Each row was made from one path, in order. Every step used is in the known rows, and no mark comes twice. Write each row's path.
Known rows:
rukemi/vuvebep/barut/mepad: -4; -3; -4; -16; -16; 0; -5; 6; 2; 3; -14; 6; -6; 8; -15; -3; 0; 0; 3; 6; -2; 20; 8; 0; 0; -2; 0; -5; 3; 4; -7; -2
barut/vuvebep/rukemi: -7; -6; -15; 20; -16; 10; 25; 2; -18; 1; 7; 8; -6; 9; 1; 9; -2; -8; 4; 7; 31; 5; -9; -4; 13; 0; 1; 7; -25; 5; 9; -16
lafikub/mepad/tepa/dekov: 19; 6; 7; -3; 27; -4; 0; 12; 13; -3; 16; -14; 21; -14; 14; -30; 9; -10; -25; 10; -28; -9; 6; -20; -7; 8; -9; -5; 0; 5; -3; -5
mepad/tepa: 12; 8; -4; -1; 23; -8; 0; -8; 27; 3; 7; -21; 29; 13; 14; -8; 20; 5; -12; 0; -11; -13; 14; -12; 1; 4; 6; 6; -5; -9; -11; -4
nafo/vuvebep/rukemi/mepad: 3; -26; -10; -5; -16; 4; 4; -3; 2; 6; 4; 13; 1; 3; -1; -10; 11; 6; 7; 0; -3; 5; 1; 4; 3; 1; -13; 10; -7; 8; 10; -12
nafo/vuvebep/lafikub/mepad: 1; -21; -3; 1; -14; 4; -4; 0; -2; 1; 4; 7; 1; -19; -4; 7; 4; 6; 13; 0; -12; 4; 6; 15; -6; -5; -7; -2; 5; -7; 14; -1
lafikub/mepad: 17; -20; 12; -12; -6; -5; -9; -11; 15; 1; 6; -7; 12; -16; 1; -15; 15; 9; 3; -3; -19; -6; 7; 2; -4; 6; -5; -5; 9; -12; 5; -13
barut/mepad/pipu: 8; 10; -6; -9; 8; 1; -9; -9; 7; 1; -10; -13; -1; -7; 5; 9; -16; -9; -9; 6; -5; -2; 3; -6; 15; -16; 0; 6; 7; -24; -6; 3
tepa/mepad/nafo/vuvebep: -5; 18; -11; 1; 10; -4; -6; 1; 6; -17; 10; 19; -5; 5; -6; -7; 10; -9; 5; 22; -1; -1; 0; 18; -9; 6; 7; -7; 7; -9; 24; -9
dekov/tepa: 16; 11; -12; -2; 15; -7; 9; -13; 18; 10; 6; -20; 24; 11; 7; -15; 13; 18; -10; -16; -13; -16; 13; -15; 16; -3; 4; 18; 0; -8; -5; -9
vuvebep/lafikub/mepad/kigo: -1; -6; 17; -7; -3; -7; 8; 14; 3; 6; -5; 3; 13; -22; 0; -12; -11; 10; -1; -19; -5; -4; 1; 0; -3; -11; -1; -3; 30; 1; -16; -6
kigo/mepad: 23; -8; -5; -9; -11; 1; -6; -18; 7; 16; 6; -8; 5; -12; 2; -7; 13; 29; 9; -12; -14; -11; -7; -8; 3; -2; -9; -4; 2; 1; 5; -8
nafo/vuvebep/lafikub: -13; 1; -17; 23; -10; 3; 12; 1; -20; 4; 7; 6; -10; -4; 1; 13; 4; 6; 13; 5; 8; 9; -7; 10; 11; -13; 5; 13; -14; 1; 11; 3
pipu/mepad/nafo/vuvebep/barut: -17; 14; -13; -4; 2; 2; -7; 16; 3; -16; -6; -2; -20; 10; -5; -9; 0; -9; 6; 9; 18; 9; 0; 12; -13; -6; 11; -10; 4; 8; -2; -5
rukemi/mepad/lafikub: -2; -15; 25; 1; -8; 5; -8; -15; 1; 10; 1; -1; -3; -6; -5; 4; 11; 8; 20; -12; -10; -3; -6; -5; 5; 5; -9; 12; -3; -3; -2; 6
lafikub/mepad/barut: 6; -3; 21; 2; 9; -3; -16; -3; 13; 3; -10; -16; -4; 10; -2; -10; 10; 7; -2; -8; 1; -10; 0; -3; -17; 8; 7; -12; -1; 4; 1; 0
barut/vuvebep/lafikub/mepad/pipu: -4; -1; -9; -4; 3; 8; -5; -6; -3; -2; -7; -6; -4; -20; 7; 23; -22; -14; 0; 1; 0; -3; 7; 6; 9; -18; -5; 2; 6; -24; 7; 7
pipu/vuvebep: -4; 14; 5; 1; -4; 2; 15; 3; -15; -8; 8; 3; 5; 9; -1; 0; 6; -10; -14; 0; 5; -2; -8; 4; 5; 2; 5; 4; 1; -3; -1; -1
lafikub/mepad/lagar: 8; 0; 20; -5; 10; -14; -6; -21; 7; -5; 8; -5; 6; -9; 6; -9; 5; -1; 1; 7; -2; -7; 1; -1; -22; 7; -2; -16; 1; 7; 2; 3
rukemi/vuvebep/lafikub: -20; -10; -5; 23; -18; -1; 16; -3; -21; 9; 5; 9; -7; -3; 3; 21; 9; 6; 14; 4; 8; 17; -7; 12; 14; -2; 2; 14; -10; 0; 8; 6
kigo/mepad/tepa: 21; 2; -11; -12; 14; 0; -8; -11; 30; 11; 4; -17; 29; 3; 9; 1; 15; 19; -4; -10; -18; -17; 13; -12; -6; -1; -7; -3; 3; -5; -6; -1
barut/vuvebep/rukemi/mepad/lagar: -3; -5; 7; -2; 1; -6; 5; -16; -5; 0; 5; 11; -1; 3; 5; -5; -5; -6; 4; 8; 12; 0; 0; -4; -12; 7; -5; -5; -13; 20; 5; 2
barut/vuvebep/nafo: -12; 1; 12; 5; -8; 1; 4; -3; -12; -22; 6; 17; -5; -4; -13; -8; -6; -5; -3; 20; 2; 7; 8; 3; 3; 9; 23; 12; 0; -14; 1; -2
lagar/vuvebep/lafikub/mepad/barut: -3; -3; 14; 6; 1; 2; -12; 3; -2; 8; -13; -6; -11; 9; -6; 11; 2; 5; 6; -8; 3; -3; 0; 6; -11; 4; 6; -11; -6; 6; 2; 10
vuvebep/barut/mepad: 8; -4; -5; -14; -12; -2; -10; 6; 4; 5; -16; -5; -8; 6; -11; -12; -3; 8; -1; 0; -4; 13; 5; -10; 6; -1; 4; -3; 0; 2; -15; -3
tepa/mepad/barut/vuvebep/rukemi: -7; -5; -14; 21; -12; 12; 14; 10; -15; -1; -2; 6; -12; 21; -3; 12; -7; -8; -1; -2; 36; 4; -12; -7; 7; 5; 1; -1; -26; 13; 10; -8
kigo/mepad/pipu/vuvebep/lafikub: -12; 2; -12; 14; -13; 11; 10; 6; -29; 5; -6; 3; -13; -7; 3; 37; -20; 0; 0; -10; 11; 4; -13; 7; 16; -13; -4; 11; -1; -7; -2; 21
barut/vuvebep: -5; 15; -9; -1; -3; 3; 11; -6; -9; -2; 12; 9; 4; -3; -1; -11; 0; -13; 1; 14; 6; -2; 9; -2; 10; -2; 11; 2; -13; -3; 19; -19
dekov/tepa/mepad: 26; -4; -21; -11; 5; -7; -7; -2; 20; 1; 3; -16; 20; 15; 3; -20; 12; 19; -17; -30; -21; -11; 5; -18; 21; 11; -5; 6; 2; -4; 2; -8
pipu/mepad/lagar: 6; 4; 13; 0; 8; -6; -11; -8; 11; -9; 13; -13; 5; -6; 13; -14; -2; -4; -3; -2; 3; -6; -10; -4; -16; 2; 3; -8; 7; 15; -4; 0

Write each row's path:
-8; 8; -15; 8; -5; -1; 9; -3; -21; 12; 0; 7; -4; 5; 0; 27; -7; 6; 9; -7; -2; 5; 1; 5; 16; -2; 1; 4; -16; 7; 2; 15  dekov/tepa/mepad/lagar/vuvebep/lafikub
-5; 11; 7; -10; 3; -7; -13; 3; 3; -3; -16; 16; -19; 5; -11; 3; -9; -5; 12; 24; -1; 7; 6; 13; -2; 17; 14; -8; 14; -15; -5; 0  lagar/vuvebep/barut/mepad/nafo
-13; 19; -7; -15; -1; 0; -2; 5; -7; -3; -7; -8; -12; 14; -3; -1; -2; -9; 3; 0; 12; 9; 2; 2; -6; -6; 7; -17; -12; 21; -14; 2  pipu/mepad/lagar/vuvebep/barut
-5; -4; 11; 11; 3; 3; -12; 5; 2; 3; -11; -6; -12; 7; -6; 6; 3; 4; 5; -7; 7; -2; -1; 6; -18; 0; 5; -9; -4; 7; 7; 9  nafo/vuvebep/lafikub/mepad/barut
13; 9; -2; 3; 16; -5; -15; 4; 17; 3; -11; -22; 2; 31; -1; -12; 8; 13; -16; -27; 0; -13; -2; -17; 1; 12; 7; -4; -7; 9; -1; 4  dekov/tepa/mepad/barut
3; -28; -1; -6; -20; 5; 7; 1; -5; 6; 0; 12; 1; 6; -1; -4; 4; 3; -1; -9; 0; 4; -4; 2; 8; 9; -13; 11; -3; 7; 0; -5  pipu/vuvebep/rukemi/mepad
10; 6; -5; -1; 23; 1; 7; 17; 7; -2; 16; -2; 16; -5; 11; -27; 7; -13; -22; 13; -19; -3; 3; -18; -5; 4; -13; 2; -8; 15; 2; -5  nafo/vuvebep/rukemi/mepad/tepa/dekov
-2; -3; -15; -6; 4; 6; 0; -8; 3; -1; -5; -3; -3; -3; 9; 11; -10; -11; -4; 2; 5; -1; 1; 2; 10; -17; -11; 10; -1; -13; 4; 1  nafo/vuvebep/rukemi/mepad/pipu
-7; -5; -5; -2; 1; 5; -4; -8; 0; -1; -7; -6; -2; -18; 8; 26; -13; -11; 2; 1; -2; 2; 4; 11; 6; -16; -9; 2; 10; -24; 5; 9  rukemi/vuvebep/lafikub/mepad/pipu
21; 13; -2; -2; 24; -1; 2; 9; 10; 4; 16; -15; 18; -13; 14; -26; 8; 0; -22; 6; -25; -11; -1; -26; -3; 4; -11; -5; -4; 11; -3; -3  kigo/mepad/tepa/dekov
9; 21; -7; -6; 25; 0; 2; 23; 7; -6; 8; -7; 11; -3; 4; -26; 0; -16; -25; 17; -19; 2; 7; -20; -8; -1; -5; -6; -5; 14; -5; -1  nafo/vuvebep/barut/mepad/tepa/dekov
1; -22; -1; -2; -17; 6; -3; 0; -6; 4; 2; 9; 0; -22; -4; 8; -6; 2; 13; -1; -9; 3; 10; 10; 1; 0; -4; -2; 3; -8; 14; -4  barut/vuvebep/lafikub/mepad
-1; -13; 16; 7; 2; -9; -12; -4; 5; -4; -5; 12; -13; -15; 1; 6; -3; 4; 17; 16; -4; -2; 1; 19; -5; 21; 7; -2; 21; -24; 6; 1  vuvebep/lafikub/mepad/nafo
-16; 2; -12; 20; -8; 2; 3; 6; -17; 1; -1; 20; -18; -6; -6; 20; -7; 2; 18; 17; 6; 12; -4; 19; 5; -4; 7; 9; 0; -7; 12; 8  barut/mepad/nafo/vuvebep/lafikub
-6; -3; -18; 23; -12; 7; 23; 2; -11; -2; 11; 6; -5; 13; 0; 8; 12; -2; 5; 9; 27; 7; -15; 3; 3; -8; -4; 7; -21; 7; 9; -12  nafo/vuvebep/rukemi
-17; 5; -9; 19; -9; 8; 14; 7; -30; 1; -5; 1; -13; -2; 5; 33; -18; -7; -3; -5; 15; 6; -12; 7; 20; -11; 2; 15; -5; -9; -4; 19  mepad/pipu/vuvebep/lafikub
6; -2; 7; 5; 1; 6; -8; -7; 7; 4; 1; -12; 4; 8; -6; 10; 7; 11; 7; -29; -8; -8; -8; -14; 13; 6; -9; 9; -3; -4; -2; 10  dekov/tepa/mepad/lafikub
6; 10; 15; -15; 1; -9; 6; 13; 8; 6; -7; 4; 16; -10; -6; -23; -12; 7; -9; -10; -8; -2; 1; -10; 2; -11; 4; 0; 30; 3; -22; -12  barut/mepad/kigo
-4; 0; 15; -13; -4; -4; 9; 14; -2; 8; -5; 10; 13; -20; -4; -5; -12; 5; 1; -16; -9; -3; 5; 6; -2; -13; -2; -6; 28; 2; -14; -6  lagar/vuvebep/lafikub/mepad/kigo
-9; 15; -5; 1; 8; 4; -9; 6; 11; -19; 14; 15; -4; -5; -3; -7; 4; -14; 10; 23; 0; -1; -1; 24; -16; -2; 8; -3; 18; -7; 20; -12  pipu/mepad/nafo/vuvebep
1; -6; 16; 5; 4; -10; -4; -16; -4; -1; 4; -1; -1; -11; 6; 4; -2; 2; 7; 3; 2; -1; -1; 2; -18; 5; -3; -12; -3; 8; 1; 11  vuvebep/lafikub/mepad/lagar
-12; 5; 17; -2; -5; 5; 0; 5; -15; -28; -6; 14; -7; 0; -15; 13; -19; -12; -18; 12; 0; 8; 0; 9; 1; 2; 15; 13; 17; -23; -16; 18  barut/mepad/pipu/vuvebep/nafo
-1; 5; 10; -4; 5; -9; -14; 2; 7; -5; -16; 10; -20; 3; -8; -4; -8; 0; 9; 21; 3; 5; 2; 8; -3; 19; 14; -5; 17; -15; -7; -1  vuvebep/barut/mepad/nafo
-8; -17; 18; 5; -16; 13; 1; -10; -9; 13; -1; 8; -8; 1; -9; 22; 6; 2; 25; -10; 1; 3; -9; 1; 7; 3; -14; 11; -12; 3; -1; 8  lagar/vuvebep/rukemi/mepad/lafikub
7; -13; -8; -10; 8; 3; 2; 3; 21; 4; 0; -2; 26; 16; 7; 2; 9; 1; -11; -7; -9; -7; 15; -5; -3; 7; -9; 8; 0; -1; -9; 2  pipu/vuvebep/rukemi/mepad/tepa
-4; 18; 3; -8; 7; -8; -5; -7; -2; -6; -5; 4; -8; 7; -6; -4; -7; -7; 0; 14; 10; 8; 2; -4; -21; -3; 3; -16; -6; 19; -6; 9  nafo/vuvebep/barut/mepad/lagar
-15; 13; -8; -13; -1; 6; 3; 14; -11; -12; -17; -12; -14; 11; -3; 8; -13; -16; -13; -8; 19; 7; -1; 3; -2; -11; 2; -10; 1; 1; -16; 9  lafikub/mepad/pipu/vuvebep/barut
-4; 0; 10; 3; 5; -7; -2; -13; -5; -4; 7; 6; -1; -11; 2; 6; -2; -3; 8; 8; 3; 0; 1; 8; -23; -1; -3; -13; -2; 10; 8; 10  nafo/vuvebep/lafikub/mepad/lagar
-5; -1; -6; 11; -12; 8; 15; 0; -14; 3; 8; 6; -4; 12; 2; 21; -2; -8; 7; 4; 22; 6; -13; 5; 3; -1; -5; -3; -19; 14; -2; -4  pipu/mepad/lagar/vuvebep/rukemi
10; 4; 6; 7; 9; -7; -16; 3; 10; -1; -10; -19; -8; 26; 0; -14; 11; 9; -13; -19; 5; -8; -11; -14; 0; 15; 9; -9; -11; 10; 0; 2  tepa/mepad/barut
0; -10; 12; -11; -4; -7; 14; 11; 5; 9; -5; 7; 13; -6; 2; -24; -6; 10; -5; -19; 1; -4; -3; -7; 3; -6; -5; 6; 21; 12; -18; -14  vuvebep/rukemi/mepad/kigo
